Every row comes from one small tree of marks. The marks that hang from a mark follow it in brackets, in the order of their numbers. Every link used is in the known rows. Which tree was each row made from?
(in the rows, 128 means zero)
Known rows:
J_986(J_8(J_127) J_301): [184  97 131 147 157 113 129 129 157 125 177 132 155 125 134 132 123 186
  79 216  74 128 129]
J_127(J_8(J_986(J_301(J_540) J_704))): [152  98 165 134 165 116 118 126 181 115 149  95 146 139 173 133 121 156
  90 183 114 119 128]
J_113(J_8(J_127 J_986(J_704(J_973)))): [163 146 142 150 152  88  96  97 205 117 130 138 137 152 115 122 144 197
  73 130 105 152 112]
J_704(J_192 J_986(J_8)): [163 132 119 142 160 123 107 114 175 133 102 119 143 111 160 131 125 160
  98 129  93 155 124]
J_127(J_8(J_986)): [144 118 128 135 136 108 115 135 158 101 105  98 129 135 151 146 124 142
 101 117 111 131 131]
J_113(J_8): [149 114 133 122 126 116 129 120 169  89  98 134 135 117 123 139 125 188
  92 147  99 156 135]
J_986(J_8(J_127) J_704): [175 111 139 150 144  99 113 132 153 141 161 122 155 124 130 135 118 166
  75 213  89 121 130]
J_127(J_8): [139 103 134 123 124 115 125 141 146  85 106 103 134 118 147 146 114 148
 104 144  96 135 135]
J_986(J_704): [131 118 133 126 125 104 118 129 154 113 128 101 142 113 135 143 111 157
  93 194 105 121 134]
J_704(J_192 J_973 J_986): [138 154 112 121 160 114  92 103 197 106  74 118 129 117 148 125 132 164
 106  87 100 180 118]
J_8(J_127 J_986(J_301)): [157 131 119 152 158 101 112 118 169 124 166 119 139 143 127 135 132 173
  72 162 100 134 132]
J_986(J_704(J_192)): [133 135 130 137 125 104 106 114 162 124 128 104 148 112 155 137 106 155
  84 179 113 132 129]
J_289(J_301(J_986(J_8 J_704)) J_930): [159 104 158 134 145 103 134 135 188 157 197 150 155 101 164 136  81 169
 102 203  96  99 120]
J_301(J_986(J_8 J_704(J_192))): [169 117 144 151 153 100 116 118 189 167 147 120 168 120 174 135 106 137
  85 175 104 124 117]
J_289(J_301(J_540) J_930): [144 109 142  96 135 112 119 146 168 101 130 155 120  94 141 136  95 183
 115 171 108 154 150]
J_986(J_8 J_704(J_192)): [164 116 133 145 135 112 113 120 168 141 140 109 161 112 166 133 109 158
  88 202 102 124 120]
J_8(J_127 J_986(J_301 J_704(J_973))): [151 138 133 148 166  92 101 105 195 128 177 112 143 147 132 125 135 183
  76 179  95 127 111]
J_289(J_930): [160 117 116 109 118 128 131 135 149 102 123 129 124  93 135 147  95 164
 107 172 108 145 132]
J_8(J_127 J_986(J_704)): [149 144 131 157 145  85  99 119 159 138 146 113 137 140 122 137 129 156
  69 157 113 124 133]
J_301(J_986(J_8 J_704(J_192 J_973))): [171 122 144 138 162  97 107 111 216 155 136 124 167 123 173 125 113 148
  94 156  96 138 103]
J_301(J_540): [153 104 138 102 144 110 118 140 161 100  82 121 130 111 131 139 120 151
 104 154 107 168 153]
J_8(J_986(J_301(J_540) J_704(J_973))): [150 113 151 115 176 106 105 112 213 117 137 109 143 133 152 125 132 172
  97 181 110 146 117]

Which tree is each row?
[143 108 133 140 147 118 127 127 168 100 149  95 139 136 163 140 125 159
  95 151 101 119 122] : J_127(J_8(J_986(J_301)))
[197  86 147 131 175 115 121 134 166 126 158 141 154 125 137 128 125 180
  82 210  80 154 139] : J_986(J_8(J_127) J_301(J_540))
[181 144 119 159 167 113  98 112 170 146 121 132 144 127 144 125 131 166
  79 124  88 159 129] : J_704(J_192 J_986(J_8(J_127)))
[179  92 159 112 165 107 131 148 197 143 152 170 145 102 161 134  90 166
 115 165 100 147 138] : J_289(J_301(J_540 J_986(J_8)) J_930)
[158  90 144 140 148 124 137 125 166 130 181 108 166 111 160 136 108 177
  89 252  83 101 119] : J_986(J_8 J_301 J_704)
[134 124 137 117 134 102 129 137 182 124 160 154 131 105 146 142  84 164
 109 147 103 132 136] : J_289(J_301(J_986) J_930)
[176  95 147 120 192 135 128 125 187 124 120 129 148 114 156 130 128 174
 102 177  83 156 131] : J_704(J_986(J_8 J_301(J_540)))
[158  97 150 125 166 118 121 132 178 100 124 106 138 138 165 137 127 154
  98 148 109 141 133] : J_127(J_8(J_986(J_301(J_540))))
[164 103 141 126 146 109 135 142 188 144 176 162 147 103 159 138  86 169
 109 167  90 122 127] : J_289(J_301(J_986(J_8)) J_930)
[165 109 129 122 184 129 123 112 203 112 128 123 147 117 151 125 133 190
 111 165  68 151 107] : J_704(J_973 J_986(J_8 J_301))
[191 112 136 149 164  93 123 136 170 149 146 145 154 132 130 138 120 148
  81 150  83 140 134] : J_301(J_986(J_8(J_127)))
[154 113 163 104 168  91 108 125 212 127 102 128 148 124 146 132 121 141
 102 147 105 160 129] : J_301(J_540 J_986(J_704(J_973)))
[167 128 131 158 155 106 118 103 185 116 160 143 140 149 121 129 139 205
  65 149  98 145 125] : J_113(J_8(J_127 J_986(J_301)))
[179  98 145 106 203 133 116 118 213 113 109 134 145 116 154 119 138 185
 115 161  76 174 118] : J_704(J_973 J_986(J_8 J_301(J_540)))
[133 139 129 127 146  94 100 116 192 119 118 104 136 131 138 134 130 159
 100 148 113 135 115] : J_8(J_986(J_704(J_973)))
[139 126 143 161 144 114 109 106 180 125 170  86 154 139 188 133 116 156
  78 169 113 107 110] : J_127(J_8(J_986(J_301 J_704(J_192))))
[151 109 154 104 153 102 124 144 193 127 142 167 130 104 151 137  89 161
 112 142 110 153 146] : J_289(J_301(J_540 J_986) J_930)
[176  81 160 112 176 118 124 123 205 119 148 118 160 115 161 122 122 183
 104 233  84 141 115] : J_986(J_8 J_301(J_540) J_704(J_973))
[176  77 162 125 168 124 132 130 177 129 161 117 165 111 159 129 112 174
  93 249  92 125 129] : J_986(J_8 J_301(J_540) J_704)
[149 112 140 112 182 130 120 120 184 107 105 121 134 115 144 133 128 171
 100 152  95 165 141] : J_704(J_986(J_301(J_540)))
[136 139 126 155 149 111 108 101 186 138 169  96 153 131 170 132 115 165
  76 186 118 114 116] : J_8(J_986(J_301 J_704(J_192)))
[140 124 143 120 152  92 113 120 202 127 124 118 147 125 143 135 115 146
  99 152  98 139 117] : J_301(J_986(J_704(J_973)))
[145  95 156 115 157 116 125 126 174 112 148 112 148 113 149 134 113 169
  89 227 103 132 137] : J_986(J_301(J_540) J_704)
